Each row was made from one small tree. The marks that hang from a mark follow it in brackets, in the order of their numbers. Every link used is in the known rows. Write each row's tree.
Known rows
k_231(k_976(k_336 k_476(k_750) k_679(k_842(k_540)))): [ 19  29  35  17 -10  -9  43  18  26 -40  18  40   1 -26   4  17  11  -5
  23  -8 -54  -9   6 -25   5  15   4  10  37  38   2  -7   8 -31 -25  14
  22  72 -20  31  -5]
k_842(k_46 k_134(k_750) k_231 k_336 k_382 k_679): [  41   46    6  -33   18   48  -81   37   30  -19  -48   36   62  -68
   -2   -7   -3  -37   51  -63   -4 -112  -24    9  -19   65  -28   -1
   -2  -14   12  -18  -36  -68   19  -39  -93   16  -65   47  -40]
k_750(k_134(k_842(k_382)) k_476): [-21  32  13   4  22   4 -22   6  -8  13  10  16   5  -9  21   8 -10  13
  40 -31  -5 -28  14  -8  -7  -9  37 -62 -10  11  25 -13  36  -6  37  -3
 -50   9 -28  15  -9]
k_382(k_842): [ -7  -5  15 -21  -1 -21 -12 -24  -9  -3  -8   9   3   4   0  -5  -2   1
   5   1   0  -8 -18  -6  -8 -15  -9  -3   1  13  32   7   9   1   3  -3
   3 -14  -2  13 -13]
k_231(k_976(k_336 k_476)): [ -3   9  27  10  -1   9  16   6  24 -16  12   1 -14 -21  27   9  27   9
   8  -3 -11   1  -5 -13  16   1  -6   0  12   5  11  -4  14 -11   6  14
  16  68 -22   5  -8]
k_476(k_750 k_976(k_336)): [ 11  26  16  -2 -39  -5  55   5  11  -3  -1  16  20  29  -3  -4   8 -26
 -25 -36 -14 -29   8 -16   7  -7   8 -26   0   9  -6  -2  -4  -1  -7  -9
  17  24  -1   1   9]
k_750(k_476(k_976(k_231 k_679(k_842(k_336 k_382))))): [ 44  50  33 -37   2  21  45  23  20  -9 -14  31  46   3  32   0 -15 -24
   4 -24 -23 -60   1 -22  17  37  66 -27 -12  -7  -8 -17  -1 -17  -1   8
 -39  64  -3  17   1]
k_976(k_231 k_679(k_842)): [ 12  11   8 -32 -13   7  45  -7  25 -27   3  25  23  -1 -23   7 -29 -23
  21  32 -14 -25  -2  -2  -3  27  54  14  20   6   5  11   4  -1  -6  20
 -24  28  -1  10  -1]
k_336(k_976(k_231 k_476(k_750(k_134)) k_679(k_842))): [-12  12  13  -2 -15  11  47  -5  24 -31   6  57   5  -8 -17  19 -20 -33
  44  19 -13 -11  26 -19 -25  12  54 -40  45  34   7   4  18  19   8  15
 -16  46 -22  37  13]
k_540(k_976(k_231 k_476 k_679)): [  1  15  35 -10  10  12  39   1  42 -12  11  42  35 -35  18  -4 -24 -18
  14  22  10 -36  20 -37 -11  15  50 -15  20  -3  -5  -7  10  33  16  21
 -17  90  -3  20   9]
k_750(k_134(k_842) k_476): [-22  20  17  10  18   8 -18   6 -11   5  21   6   2   0   6   4 -12  15
  34 -21  -1 -22   2 -12 -11  -5  44 -50   4   5  33 -15  36  16  29  11
 -32   6 -23  13  -1]
k_976(k_231 k_336 k_476(k_750(k_134(k_842)))): [-15   2   9 -14 -18   9  56 -10  37 -21  21  40  22 -16  -9  14 -35 -10
  52 -25   0 -43  -2  -4 -20  10  43 -58  15  28  27  11  39  19  21  14
 -31  53 -60   7   4]
k_134(k_842(k_46 k_679)): [  0  24  11 -13 -15  12 -38  -1  27   0 -27  -9  11 -41 -43  -2  -9   1
  38  -2 -22  -9 -11  25 -12  20 -13  14   5  -3  36 -16  13   4  11  -6
 -46  13 -10  25 -42]
k_842(k_134 k_231 k_336 k_679): [ 35  27   1 -38  22  43 -72   9  20 -22 -34  20  44 -39  -6   2 -25 -27
  20 -29 -11 -79 -41   6  17  59 -18  11   0 -30   1 -25 -22 -32  25  10
 -66  23 -29  42 -21]
k_750(k_476): [  6   9  14  14  31   4  -2   4  -6   6   7  10   5   4  20  -2   8  11
   4  -7  -3 -17   6 -14  -4   9  18 -18  -6 -16  -4  -4  12   5   2   5
   6  24  -5  -5  17]
k_476(k_750 k_976(k_679(k_842(k_382)))): [ 32  53  18 -15 -21 -16  54   7  20  -5 -12  32  35  16  -1  12 -21 -39
 -15 -27 -36 -22  34 -23  15  -7  12 -17   4  38 -14 -10  -7 -13 -20 -19
  -2   9  18  32  -1]
k_476(k_976): [ 21  20  20  -7 -21   1  14   5  12   5 -19  -4  11  23   6  -8   9 -18
 -24 -10  -2  -8  10 -10  13  -5  10  -8   3  -4  -7 -17 -12   7   0   1
   4  17  14   2  -1]
k_679(k_842(k_134(k_750))): [ 15  10   2 -21   2   0  -8  10 -10 -21   6  13  23  -5  -7  -5  -7 -19
   1 -23 -26  -2 -10   6 -11   3  -8   5  28  25  14   7 -11 -26 -13   1
  -6 -24 -20  25  -7]
k_976(k_231 k_679): [ 10   9   7 -16  -2  12  37   1  33 -21  -2  24  23  -4 -13   0 -15 -15
  28  31  13 -40  -2  -4 -17  15  57   6   7 -12  -9  -1  -1   7  11  10
 -28  50 -10  -3  -5]
k_540(k_842): [ -7  10   8 -11   1  23   9 -29  11 -10   2  17   6   4   6  -5  -2 -12
  -7   3   2  14   4   1   5  14  -5 -14  11  -1 -10   6   3  15 -10  18
  16 -15  11   2  12]
k_540(k_842(k_46 k_134 k_231) k_976(k_336)): [-15  30  44 -20 -16  60 -13 -16  31 -21  10  52  47 -11  -2 -32  16 -41
  -1 -20  -2 -67   6 -13   0  63  -5 -32  41 -27  16  18  -3  -8  35  26
  -3  13 -18  27   9]
k_382(k_842(k_46 k_134) k_976): [  0  20  47 -11 -18  15 -47 -10  13 -19 -24  23   9   6  -7 -15  23 -17
   9   2  16 -35 -14  -2 -25 -19 -16  14   8   9  47  -4  -5  11   8   0
  -9 -24 -16  24 -20]
k_476(k_750(k_134(k_842(k_46 k_382)))): [-18  38   6  10 -18   7  -4   3  14   4  -1  23  13  -9 -12  12 -14  -4
  42 -44  -8 -28  30   2 -18 -23  -2 -43  -6  41  38   9  16 -10  18 -22
 -39 -35 -33  20 -12]
k_679(k_842(k_540) k_976): [ 23  -7  34  19 -29   8  -8  18  -4  -4   1  28 -16   3  -3   1  -1   0
  -2   3 -58  28   9 -10  -8  39 -15  19  32  44   9  -6   4 -34 -19  39
   7  -6  24  17  -4]
k_336(k_976(k_231 k_476(k_750) k_679)): [  8   0  11   8   0   0  54  -2  35 -24   0  58  10 -19  -6   3  -5 -17
  31  23   5 -12  25  -9 -35  -2  35 -32  33  18 -11  -5   9  30   8   4
  -9  78 -19  18   4]
k_46(k_842(k_231(k_976) k_382 k_679)): [ 36  36  27 -35  35  14 -64 -34  26   3 -42  21   8 -35  -7  24  11  -3
   1 -16 -17 -22  -4  -7  13  14 -26  16 -12  10  17 -28 -20 -53  25   2
 -41  56 -10  32 -13]
k_750(k_134 k_476(k_976(k_231 k_679))): [  0  47  42  -2  -2  36  27  10  23  -7  -1  18  23  33  16  -2  -2 -28
  28   0  19 -72  16 -36  -5  20  99 -43   2 -27   0 -22   9  17  35  12
 -34  62 -19   7  17]
k_976(k_231 k_336 k_476 k_679(k_842)): [  6   3   9 -34 -13   7  74   1  41 -39  17  38  24 -22 -15   9 -35 -21
  43  18 -21 -42 -13  -2   4  62  58  -5  34   7   2  13  30  -6  -5  17
 -17  82 -33  15  -9]
k_540(k_842(k_46) k_976(k_231)): [-18  26  49 -14 -23  56  24 -31  40  -4   2  38  29 -10   4 -23  14 -31
   1  13  10 -19  23 -16 -18  31  22 -19  14 -14  13  22  -9  28  13  39
   2  18   7   3  29]
k_231(k_976(k_336 k_476(k_750) k_679(k_842))): [  3  32  29  -1  -4  -2  52   6  26 -32  23  28   5 -21   8  21  -1  -6
  13  -5 -40  -8   8 -26  16   6   5   8  30  36   9   2  15  -8 -20   9
  22  62 -10  31  -2]
k_540(k_842(k_46 k_231) k_976(k_679)): [ -8  38  43 -10  -1  43  -2 -18  30 -19   5  62  42 -25  -7 -19  -4 -37
   9  14   4 -61  23 -34  -9  49  16 -15  41 -15   2  -1  -5  20  12  13
  -4  20  17  32  13]
k_540(k_976(k_231)): [ -9   4  33 -12 -12  14  25 -10  17   7   7  21  20  -8   5 -11   2 -17
 -16  12   6 -16  14 -30 -13  -6  31 -11   5 -10   7  10 -11  18  22  31
 -11  40  11  -2  19]
k_540(k_842(k_46 k_336(k_976(k_231)) k_382)): [  2  26  18 -23 -30  64  12  -7  27 -16 -26  40  16 -25  12 -16  25 -23
  25  -9  -3 -17   3  21 -15  37   6 -40  -2   0  11   8 -12 -20  10  14
 -34   8 -16   9  -7]
k_476(k_750(k_134(k_842)) k_976(k_336 k_679)): [ -6  52  20  -6 -48  -2  50  16  17 -17  11  23  29  14 -25   5 -24 -27
  16 -32 -17 -54   2 -23   2 -12  57 -48  17  26  15 -21  19  11  16  -5
 -28  28 -10  29 -18]

Write each row's tree
[ 32  35  42  17  26  33 -39   9  48 -25  -9  44  27 -17  16  -2  21 -14
  33 -31   4 -55  31  -4  -4  20 -48  -2  25   6  27   0 -10 -16  24   2
   0  31 -54  32  -1] -> k_842(k_46 k_134 k_231(k_976(k_476(k_750))))
[ 29   9  23 -10 -13  -8 -11  12   7 -19  -3  46  -3 -16   1   9  31 -15
   5 -17 -55 -20   5  -7  10  32 -17   8  23  27   6  -1  -8 -81  -1  14
 -15  24 -22  20 -11] -> k_679(k_842(k_231(k_976(k_336)) k_382 k_540))
[ 54  24  26 -29 -23  30 -14  29  19 -31 -25  47  25 -23  11  -1   0 -29
   8 -22 -38 -30 -21   8  -3  20   9   7   2  27   3 -12 -25 -54 -12  31
 -54   4 -29  26  -9] -> k_679(k_842(k_134 k_336 k_382(k_976(k_231)) k_540))
[ 26 -10   9  -6  42 -28 -18  14 -21 -13  18  49  26 -32  -5 -17  -5  15
  20 -35  -2 -45  -8 -13 -38  -5  13 -28  25  20  18 -26  15  10   3  -8
 -37  29 -28  10  -8] -> k_134(k_750(k_476) k_842(k_231))
[ 42   0  32   4   8   5 -24  27   9 -17  -4  66  31 -53  23 -10 -10  -7
   9 -32 -23 -61  -9 -40  -3  51  -4 -16  24  14  -4 -31  -9 -23  -4  24
 -23  58 -21  37   7] -> k_842(k_231 k_336 k_540(k_976(k_476)))
[ 34  52  37   5  15  22 -20  43  20   4 -23  22  42  -4  31 -27  37 -22
  23 -57   5 -65  24   2 -27   9  -1 -35  -4  -8   4 -12 -15 -40  22 -40
 -28  25 -48  17 -17] -> k_842(k_46 k_134(k_750(k_476(k_976))) k_382)
[  9  13   3 -13   2  24 -30  10  12 -12 -31   6   0 -58   1  10  -6 -11
  22  -5 -22  -3 -28   2   2  37  -5  -9   6  -3   0 -33  -2  -3  -2   5
 -36  61 -10  39 -21] -> k_842(k_336(k_976(k_476)) k_679)
[ 41  34  -5 -44  15   8 -12  35   2 -37  -7  52  57 -38   2  -1 -36 -29
  23 -38 -25 -80 -19  -7   2  38  10  -4  21  25  -1 -13 -16 -54  -4 -18
 -62   7 -29  49 -30] -> k_976(k_679(k_842(k_134(k_750) k_231 k_336 k_382)))
[  2  31  27  18   6   1  44  12  33 -30  22  26   5 -26  18  14   9   1
  18  -4 -15 -20   4 -27   4  -9   5   0  17  20   0  -8  11  -1  -3  -1
  16  82 -15  20  -7] -> k_231(k_976(k_336 k_476(k_750) k_679))
[ 51   4   0 -17   0 -14 -33  31   1 -14 -16  54  28 -52  -2  -7 -14  10
  28 -45 -37 -47 -19  14  -3  23 -11 -20   2  34  15 -38   2 -56   5   6
 -75  16 -32  26 -41] -> k_134(k_842(k_231 k_336 k_382 k_540))
[ -3  35  42  -2  -4  35  15   2  15   4  -6  12  15  39  22  -1   8 -25
  17 -14  21 -52  18 -29  -3  11  76 -51  -5 -26   8 -14   7  15  33  19
 -22  43 -23  -5  25] -> k_750(k_134 k_476(k_976(k_231)))
[-12  18  16 -24 -18  26  17 -20  13 -15   0  34  -2  -9  16  -2  16 -26
 -15   0   2  -3  -2  -3   5   2   5 -21   0   7 -20   3   1   4 -13  11
  -6  -1  10  -1   8] -> k_540(k_842(k_382(k_976(k_336))))
[ 47  19   5 -49  23  27 -58 -25   9 -11 -41  19  27 -39 -27  15 -28  -3
   7 -28 -19 -54 -45  -6  13  55  -4  11  -8   3  19 -32 -19 -32   2   9
 -49  36 -10  37  -7] -> k_46(k_842(k_231 k_336 k_679))
[ 43  38  37 -11 -34  51 -38  28  49 -22 -60  35  13 -58 -10   4  25 -31
  45  -9 -15 -64 -23   2 -26  48  10  25 -24 -10   3 -25 -35 -44  -9   1
 -80  45 -32  18 -24] -> k_842(k_46 k_336 k_382(k_976(k_231)) k_540 k_679)
[-11   5  47 -16 -11 -19 -26 -14  21  -4 -14  34  14 -44  -7  -4   5 -17
  20  -2 -34 -27 -28 -31 -13  32  -4  -1  25   5  18 -12  16 -15   7  14
 -11  69 -12  39 -23] -> k_382(k_842(k_540(k_976(k_336 k_476)) k_679))
[ 11  15  26  -6 -18 -14  -3  11  -2   8   0  35  12 -21   8   2   7 -18
 -10 -15 -56  13  23 -19   1  14  -7  -6  17  32   1   4  -6 -50 -10  14
  -5   2   9  30  -1] -> k_679(k_842(k_382 k_540(k_976)))
[ 15  -1  32  12  -4 -25 -10  14  13  -3  11  39  12 -46  -1 -12 -10  14
  13 -13 -35   8   7 -11 -13  -6  -4 -21  31  36  21 -30  21   3   2  25
 -14  50  -9  29 -19] -> k_134(k_842(k_540(k_976(k_476))))
[ 28   0   3 -14  25   1 -36  16   2 -24  -1  43  37 -12   0 -18   1 -18
  15 -28  17 -63  -7  -3 -24   8 -14  -9  29   2  -4 -11 -20 -23  18 -12
 -27   3 -42  17  -8] -> k_842(k_134(k_750) k_231)
[ 38   8  25   4   6 -19 -38  18  14  -5  -8  48   5 -36   2  -2  22  14
  21 -20 -35 -12   8   8  -8 -17 -28  -4  20  33  19 -32   2 -51  21  14
 -46  36 -25  18 -34] -> k_134(k_842(k_231(k_976) k_382 k_540))
[ -2  -1  -1   7   1  -9  48   1  20 -12  17  30   7 -15   6  10 -12  -3
  18 -29 -10 -22   1  -9   0  15  -6 -30  11  21  -6  11  24   8 -11 -11
  19  43 -32   9   9] -> k_976(k_336 k_476(k_750))
[ 41   6  41  22   0  -4 -40  20  33 -21 -10  49   2 -48 -11  -8  24  16
  51 -12 -26 -23  12   9 -18  22 -29   7  38  27  41 -33  13 -25   9  17
 -25  49 -46  25 -32] -> k_134(k_842(k_46 k_231(k_976(k_476)) k_540))
[ 33  27  30  20  -1   1  16  39  16 -21   7  59  35 -54  23  -3 -21  -6
  14 -32 -35 -47  -3 -49  -9  24  14 -15  16  28 -12 -30  -6 -11 -24  10
  -9  66  -6  42   4] -> k_842(k_336 k_540(k_976(k_476(k_750) k_679)))
[ 28   7  22  15 -13  -9 -20  22   6  -9 -21  39 -14 -19  12   3  30 -12
   0  -1 -11  -5   7  -8 -19 -16  -3   4  -3  22 -20 -23 -14 -30 -14  -2
 -22  12  -7   7  -6] -> k_842(k_382(k_976) k_540)
[  7  30  18 -32 -39  44  42  10  44 -45   1  24  41   0 -34  -9  -8 -33
  46  12 -22 -69 -19  20  -6  67  54   5  30 -15  22  26  10 -33  19  14
 -35  38 -42  18 -25] -> k_976(k_231 k_336 k_679(k_842(k_46 k_134)))
[ 37  30   7 -17   9  14  23  14  31 -39  -4  60  44 -41  -6  13 -50 -18
  47 -32 -31 -73   8 -19   7  69   0  -3  28  36  16  -4   6  -5 -33 -15
 -13  18 -28  51   0] -> k_976(k_476(k_750) k_679(k_842(k_46 k_231 k_336)))
[ 20  17  47   1 -34  33 -62  11  14  -7 -41  22   6 -37 -14  -9  10  -1
  40 -16 -36 -40 -40 -12 -24  60 -25  28   1  12  44 -20  -2 -39  -4  11
 -38  15  -4  38 -41] -> k_382(k_842(k_46 k_336 k_540 k_679(k_976)))
[-22   3   6  28  -3   1   8  -2   4  -6   3  33 -16  -8   2  11   5 -12
  22  -9   1  10  29 -14 -23 -13   6 -55  27  30   6  -4  15  18  11  -1
   8  19 -25  28  15] -> k_336(k_976(k_476(k_750(k_134))))
[ 18  32  16 -14  13  45 -78  -1  44 -16 -39  22  36 -27 -28  -5   2 -32
  41 -11   1 -75  -3  17  -6  68 -26  18  18 -40  17  -5 -15 -27  37  -9
 -46  15 -43  34 -22] -> k_842(k_46 k_134 k_231 k_679)
[ 15  15  41 -29 -14  40 -70  -8  15  -8 -39  31  22 -37 -12  -4 -11 -12
  32 -16 -13 -76 -34 -17 -10  66 -30  20   3   0  51 -12  -4 -17  14   7
 -50   8  -1  40 -33] -> k_382(k_842(k_46 k_231 k_336 k_679(k_976)))
[ 51   7   5 -38  19  17 -32 -14  -6 -13 -19  28  22 -18 -10   4 -24  11
  -3 -35 -11 -49 -32  -8  12  39   0  -8  -6  18  26 -24 -14 -33   1   9
 -29  17 -14  21   2] -> k_46(k_842(k_231 k_336))
[  4  57  32 -11  -7  59 -15  -1  43 -30 -19  42  26 -15  11 -13  11 -35
  21   4  10 -36  16   5  -9  15   1 -10   7  -1  -7  -6  -8  -4   5  -5
 -25  -8 -10  25 -12] -> k_540(k_842(k_46 k_134 k_382(k_976(k_679))))
[ 34  16  10   3  -2  10 -44  31  22  -9 -45  38   0 -72  10   8  15 -14
  39 -21 -44 -12 -17   7 -12  44 -13 -17   2  12 -18 -42  -9 -57  -1  -4
 -56  73 -28  45 -33] -> k_842(k_336(k_976(k_476)) k_382 k_540 k_679)
